Known rows, with every way that one mark hangs from another:
K_258(K_36 K_336 K_881): [ -9 -19  -3   2   2  -8  16   0 -17  -2   8  -6  -9   8  -4  -4  16   9
  31   6   2 -47  -1   1 -11]
K_420(K_36(K_258(K_336 K_881)) K_878): [ -9 -12   0  10   7 -22   6  12  28  15  -3  -9  -6  -4   8  -3 -14  13
  12 -13   5 -21   1  -3 -11]
K_485(K_148): [  0  10  -2  -1  -1  -2   0  10   8   4   2  -2  -4  -7   0  -4 -13   3
   1   8  -4   7 -12   2   7]
K_336(K_258): [  2   0  -8   0   2   1  -8   8 -28  -4   3  -5  19  -2   4   4  -6   2
  -5  -2  -3   1  16   4  -2]
K_881(K_258(K_36(K_148 K_420))): [-12 -13  -7  -2  -7  -3  -8  -3 -39 -24   7  -8  -5  15   9   0  13  12
   8   4  -8  -7  47  -4 -11]
K_881(K_258(K_36(K_148 K_420(K_284)))): [-16 -11  -5   3  -2  -5  -9  -1 -44 -21  10  -7  -4  16   7   0  10  11
  13   2  -7  -7  56  -4 -13]
K_878(K_420(K_336)): [  6   9   1   8   0   1  -3   6  11  26  -7 -15  -4  -7   5   0   3  -1
  -6  -4  -1 -17  12   1  -2]
K_284(K_420(K_36(K_148 K_258))): [ -9  -4  -4   0   8 -12  -4  -1   3  20   9  -3  -8  -3   7  -3 -32   6
  -8 -11  12  -2  -3  -3  -5]
K_36(K_148): [ -4  -3   0   0  -4  -4  -1 -21 -19   1   2   1   1  -1   3   4  -6  13
  -2   2   2  -2  10  -3  -5]
K_420(K_336): [  2   2  -4   9  -4   2   4   4  18  10   4   3   1   1   6  -1  -3   0
  -6  -2  -3  -4 -12   0  -2]
K_878(K_420(K_36 K_284)): [ -6   4  10   8  13 -16  -8   9  -4  31  -5 -18  -3 -10   0   1   6   4
  -2 -11   8 -16  39   0  -4]
K_878(K_420): [  4   8   4   1   3   0  -5   3  -4  20 -11 -17  -5  -8   0   1   5  -1
  -1  -3   1 -14  21   1   0]
K_36(K_148 K_420(K_284)): [-12   0   4   7   4  -6  -4 -26 -23 -31  10   7   4   7   2   5  -8   8
  11   0   2  -4  68  -6  -7]
K_36(K_258): [-4  0  2  0 -3  6 -4  9 28  5  3  1  3  3  5 -3 -7  3  6  1  4  1 -4 -4
 -3]
K_36(K_148 K_258(K_336 K_881) K_420): [-10  -8   6   2  -2  -2   9 -20  -1 -33  13  -3  -3   5   7  -2 -26  14
  27   6   8 -32  40  -8 -13]
K_36(K_148 K_258 K_420): [ -9  -2   3   0  -6   2  -7 -22  11 -32   8   4   4   9   9   0 -12  13
  10   4   6  -1  48 -10  -7]
K_420(K_36 K_878): [ -7  -8  -3   8   5 -24  -5   3  15  12 -10  -5  -3  -4   6   2   2   9
  -6 -15  -2   2  11   0  -5]
K_36(K_148(K_485) K_420): [ -4  -2  -2   0 -11  -6  -4 -27   5 -38   6   5   6   8   5   4  12   7
   7   1   1  -6  27  -9  -1]
K_258(K_36): [ -9 -12  -6   0  -3  -3  -4  -2  -2  -1   1   3  -1  13  -1  -1  32   7
  10   3  -2  -8   9   0  -5]
K_336(K_258(K_36(K_148(K_485)) K_881)): [ -5 -16 -13  -5  -9  -7 -10  -2 -34  -5   8  -3  20   9   4   4  11  15
  17   3  -1 -30  15   1  -9]
K_36(K_258(K_336)): [ -4   0   3   6   3   5  10   8  23   4   5  -2  -2   0   3  -4  -4   4
  10   2   5  -8 -16  -4  -5]
K_878(K_420(K_36)): [ -1   1   8   1   7 -15  -7   6   1  27  -9 -21  -7 -11   2   0   9   5
  -9  -8   7 -15  25   1  -2]
K_420(K_284): [-7  3  3  9  8 -2 -1  6 -7  7  6  5  3  2 -3  1 -4 -1  9 -4  1 -1 17  0
 -3]

Rows:
[-12 -14  -1   4  -1 -24  -7  -4  17  16  -4  -5  -2  -3  11   1 -20  23
   7 -11   6 -15  17  -6 -13] | K_420(K_36(K_148 K_258(K_881)) K_878)
[  1  11  -2  14   8   0  -8  15 -13  30  -1 -15  11  -7   5   3  -4   0
  -2  -8  -2 -18  35   3  -6] | K_878(K_420(K_284 K_336(K_258)))
[-11   1  -7  21   1 -10  -3 -22  -2 -21   3   9   3   9  10   6 -12  10
   9  -8  -8  -4  65  -6 -12] | K_36(K_148 K_420(K_284 K_336 K_878))
[ -7 -17 -11  -5  -4  -6 -10  -4 -49  -4   8  -5  17   7   4   4   0  17
  15   4  -1 -29  33   3 -12] | K_336(K_258(K_36(K_148) K_881))
[  0   1  -8   7  -1   3  -4  -1   0 -32   8   1  12   7   9   0  -7  -2
  -2  -2  -4  -3  46   0  -4] | K_36(K_420(K_336(K_258)))
[ -9   2  -3  14   8  -6  -5  -5   2 -29  -2   5   1   9   3   2  -5  -3
  16  -9  -7   3  63  -3  -5] | K_36(K_420(K_284 K_878))
[-13 -13 -11   3  -6  -7  -9  -4 -36 -23   1  -8  -6  15  11   1  11  13
  10  -1 -13  -4  51  -4 -12] | K_881(K_258(K_36(K_148 K_420(K_878))))
[-10 -13  -7  -2  -7  -4  -7   3 -41  -1   5 -10  -4  10   7   0  12  14
   5   4  -6  -6  18  -2 -11] | K_881(K_258(K_36(K_148)))
[-13  -1  -3  14   4 -11  -6 -26 -17 -28   0   7   3   7   5   6  -9  11
  14  -7  -5   0  74  -6  -9] | K_36(K_148 K_420(K_284 K_878))
[ -4  -1 -15  14  11 -18   0  11  18  28  -1  -2 -11  -3  10  -2 -29  -3
 -12 -21  -1   0 -10   1  -5] | K_284(K_420(K_36 K_336 K_878))
[-16   0  -2  13   1  -5  -9 -17  11 -24   3   8   5  11  10   3 -16  14
  20  -6  -1   1  68 -10 -12] | K_36(K_148 K_258 K_420(K_284 K_878))
[ -7 -10 -17   4   0  -4 -14   1 -24 -27  -1  -2  17  14   6   4  18   7
   9  -3 -10  -3  53   2  -8] | K_336(K_258(K_36(K_420(K_878))))
[-10 -11  -8   6  -5  -2  -4  -6  11 -24   6   6  -1  19   4  -2  31   5
  11   2  -5 -12  36  -2  -7] | K_258(K_36(K_420(K_336)))
[-10 -13  -9   0   3  -4 -11   6 -38 -25  12  -2  17  13   2   1   2   6
  25   0  -2 -28  62   3 -10] | K_336(K_258(K_36(K_420(K_284)) K_881))
[ -4  -5   5   2   2   3  13  11  17   4   9  -5  -3  -1   2  -6 -20   5
  23   3   8 -29 -14  -3  -7] | K_36(K_258(K_336 K_881))
[ -9 -16 -11  -5  -4  -6 -12 -10 -47 -28  10  -4  16  12   5   4   1  15
  19   4  -2 -29  60   1 -12] | K_336(K_258(K_36(K_148 K_420) K_881))
[-10 -14  -9   0 -13  -9  -5 -16   0  -2   3   6   4  14   2   3  42  16
  11   3  -1 -12  -5  -5  -6] | K_258(K_36(K_148(K_485)))
[-15 -16  -9  12   1 -12   9 -28 -17 -28   0   0  -7  14   4   3  29  18
  21   1  -6 -20  43  -5 -14] | K_258(K_36(K_148 K_420(K_878)) K_336)
[ -9 -15  -6   7  -6 -10  13 -17  -6  -2   6   1  -1   9   0   2  45  17
  16   5   1 -24 -20  -5  -9] | K_258(K_36(K_148(K_485)) K_336)
[ -6   4 -10  26   5  -7   1  10  18  19  -2   8   4   3   7   3  -8   1
   6 -14 -10   0  13  -1  -8] | K_420(K_284 K_336 K_878)
[ -5   0  -4  11   5   0  -4   5 -11 -27  15   2  13   8   6   0 -19  -3
  14  -4  -2 -18  61   0  -7] | K_36(K_420(K_284 K_336(K_258(K_881))))
[-19 -13  -9  11   0 -12  -9 -23 -15 -23   1   8   1  19   4   5  25  16
  21  -3  -7  -8  69  -5 -13] | K_258(K_36(K_148 K_420(K_284 K_878)))
[ -7  -7   5   2  -3  -2  12 -11  -3   4  10  -4  -2  -2   5  -1 -25  18
  21   6  10 -32  -5  -6 -12] | K_36(K_148 K_258(K_336 K_881))
[ -7  -7   2  -4 -14  -2  -5 -15  28 -34  12   4   7  12   9  -1 -11  11
  25   3   7 -25  23 -11  -5] | K_36(K_148(K_485) K_258(K_881) K_420)
[ -6 -10   4   5  -2 -12   0  17  42  21  11  -3   0  -2  11  -6 -17  10
  -1  -7  10 -22 -10  -2  -9] | K_420(K_36(K_258(K_881)) K_336)
[ -3   5  -5  14   6  -1 -10  15 -15  29   0 -13  10   0   4   3  12   3
   3  -7  -3 -22  40   3  -8] | K_878(K_420(K_284 K_336(K_258(K_36))))
[ -9 -12   3   5  -5 -16  -1   1  27  22  12  -2   2  -3  13  -3 -20  20
  -2  -5  12 -24   0  -5 -13] | K_420(K_36(K_148 K_258(K_881)) K_336)
[ -9 -12 -12  -1  -2  -4 -13 -13 -40 -28   6  -1  18  12   6   5  15  14
   6   3  -4  -7  58   0 -10] | K_336(K_258(K_36(K_148 K_420)))
[ -1  -1 -11   7 -13  -4  -6 -18   2 -33  11   5  19   8  11   5   6   8
  -1  -1  -3  -8  27  -6  -4] | K_36(K_148(K_485) K_420(K_336(K_258)))
